Each row was made from one small tree. Brackets hold a mark, then the marks that hang from it, in alphabetical order. Every link used is in the known rows. Write each row's tree.
Known rows:
[K C [J [M V]]]: [ -5 -11   5  -1  10   3   1  -8  -2 -22   7  14  -4  -1  -1  11  24  -4
   8  -3 -21 -27   0]
[M V]: [ -2  -2   2  -2   8  -6  -5  -7   4 -12   5   4  -3  -4   4   6   1   0
   4  10  -7 -12  -2]
[K C [J [M [V A]]]]: [ -4  -1   9   0  11   3   7 -10   8 -26   4   8  -6   1   0  12  31 -10
   9   8 -24 -31   4]
[K C J]: [ -1  -6   0  -2   4  -1  11  -9   0  -3   5   4  -6  -8   1   5  12   0
   3 -13 -13 -18  -3]
[A [J K M] V]: [ -4 -26   6   7   0  -2  -8  -9  22 -14   4  27  -8  -2  -6   9  13  -2
   5   1   3  -4   1]
[M [V A [K C J]]]: [  4   0   8   1  17   0  16 -13   6 -19   2 -15   1  -5   0   8  35 -14
   3   3 -27 -32   8]
[K C]: [ -1   2   0  -1   0  -6   9  -6  -2   0   2   0 -12  -8   3   4   9   0
  -2   0  -4 -13  -5]
[A B V]: [ -2   8  -2   1   8 -11   5 -17  20  -1   3  12 -10  -6  -1   3   9  -1
   3   0   7   4  -4]
[B A [R V]]: [  0   2   3  -4   2 -11  -6 -10   8   6  -1 -16 -12 -11   6   2 -36   2
  -7  10   4 -10 -13]
[V A [K [J M]]]: [  0 -13   7   7   8   2   5  -8  14 -17  -1 -10   0  -1   2   9  22  -9
   6   6 -17 -23   8]
[V A K]: [  4   3   4   4   6  -6   8  -7  12  -6  -4 -20  -4  -6   5   3  13  -8
  -2  14  -8 -14   5]
[R [J M] [V A]]: [ -1  -3   6   4   3  -9  -2  -5   1  -5  -1   8 -12   1   7   8   1  -8
  -4  20  -5 -18  -3]
[B [A J [V [K C]]]]: [  8  -3   3   2   3  -2  20 -11  12   2  -3  -7 -26  -9  -6   6  25  -6
 -10  -7  -3 -15   0]
[R [V [A J]]]: [  0  -3   5   0   3  -9   6 -12  14   0  -1   6 -16  -3   3   4   7  -5
   2  12   1  -9  -1]
[V A]: [ -1   8   2   0   3  -7   4  -7  13  -3  -2  -6 -10  -5   6   4   5  -2
   3  15  -3 -10   0]
[R [J A K M] V]: [  1 -12   9   6  11  -9 -12  -3   7 -14   0  31   1  -3   3   9 -19  -4
  -2  18  -4 -16  -5]
[B [A J]]: [  2   3   1  -3  -1  -6   9  -3  16   4  -4   0 -26  -6   1   4  -5   6
  -3   5   0  -7  -4]
[K C [J [A V] M]]: [ -2  -7   5   2  10   5   8 -20   8 -19   6  32  -7  -2  -7  11  23  -7
  10  -6 -11 -22  -1]
[M [V A]]: [ -2   9   5  -1  10  -6  -1  -9  12 -14   2  -3  -5  -2   5   6  10  -7
   5  21 -10 -17   3]
[K C [J A]]: [  1   4   3  -2  12   0  15 -13   4 -10   3  19  -4  -8  -1   6   7  -2
   7  -3 -14 -21  -3]
[A J]: [ -2  -8   1  -1  -1  -6   6  -6  10   0   0   9 -14  -5   1   4   5   4
   4  -1   1  -7  -2]
[V [K J] M]: [  4 -25   5   6  10  -2   7 -14  11  -7   2 -14   7  -5   3   9  18  -2
   1 -13 -11 -20   6]
[J [M [V A K]]]: [  0  -5   9   6  12  -2  -3  -6  11 -25  -1 -10  -2   1   3   9  24 -12
   3  22 -16 -24   8]

Which tree is each row?
[  1   7   5  -2   5 -10   6   1  11   3  -3 -12  -7 -14   3   4 -29   3
 -14   0  -8 -21 -11] -> [B A [R [J [K C]]]]
[ -5  23   4  -1  18 -13  10 -15  27  -7  -1  13   0  -8   1   1 -22   4
   8  10   4  -7  -8] -> [J [A [B R]]]
[  4  -7  10   7  15  -4   3 -22  21 -13   4  21   2  -7  -4  10  16  -6
  -1  -1   2 -18   1] -> [J [A [V M]] [K C]]
[  4  -3   5   0   3  -5   7 -10  22  -1  -1   7 -22 -10  -7   6   9  -2
  -7  -4   0  -8  -3] -> [B [A [J [K C]] V]]
[  0 -13   4   3   2  -5   5 -13  15  -4   4  19  -9  -8  -7   6  19  -4
   0  -9   1  -8   0] -> [A [J [K C]] V]
[  0 -18   5   5   5   3  11  -6  -1 -14   2  -2  -3  -5  -1   9  27  -6
   2 -10 -18 -25   3] -> [V [K C [J M]]]
[ -3 -16   9   3   8  -2  -3  -3  12 -24   4  22  -7  -1  -4  11  21  -3
   5   6 -12 -19   2] -> [A [J [K C] [M V]]]
[ -3  -6   2  -1   3 -14  -2  -8  -6   7   3   0   0  -9   7   4 -30   1
  -6   2   0 -15 -11] -> [B [R J V]]
[ -2 -15   2   3   0  -9  -7  -3  -7  -3   2  15  -8  -1   6   9  -7  -1
  -6   9  -2 -15  -7] -> [R [J M] V]
[  2  -3   0  -2  -2  -5   7 -12  19   4  -1   6 -26  -6  -4   6   4   1
  -3   1   5  -6  -5] -> [B [A J V]]
[ -3  17   5   0  19 -16   3 -18  20  -5   1  17   0  -8   3   1 -27   0
   6  12   7  -5 -11] -> [J [A [B [R V]]]]
[ -1   8   1  -4   2 -10   5  -2   7   8  -4 -14 -12 -10   6   4 -35   6
 -11   4  -4 -18 -12] -> [B A [R J]]
[ -2 -11   6   4   2  -3  -6  -2   7 -15   2  10  -5  -6   1   7   8  -1
   0   4  -6 -13  -2] -> [J [K C] M]
[ -7  19   5  -1  11 -13  20 -13  35  -3  -4   2 -11  -4   1   1  -1   1
   8   8   3  -7  -3] -> [V [A [B R] J]]
[  0  15   6   3  14 -12  13 -16  34  -5  -3  -3  -8   0   6   6  18  -2
   2  12   3  -9   3] -> [V [A B] M]
[  7   3   6   4   9  -7  11 -11   0  -3  -2 -17  -9  -8   4   4  20 -14
  -8  11  -8 -19   1] -> [R [V A [K C]]]
[  3  -6   4   4  10  -1  11 -11  14  -9  -1 -18   2  -6   3   5  15  -9
   4   1 -16 -19   7] -> [V A [K J]]
[  2   9   3   4  17  -7  19 -13  26  -9  -3 -11   0  -5   2   3  20  -8
   5   3 -14 -11   6] -> [V [A B] [K J]]
[-10  -3   3   3   7  -9   8 -17  29  -9   2  23 -12  -1  -6   6   5   1
   9  -3  10  -4  -5] -> [A [B R] [J M] V]
[  4 -12   3   4   3  -2  18 -16   6  -2   1   2 -13  -8  -6   6  35  -7
  -3 -13  -3 -14   2] -> [A J [V [K C]]]
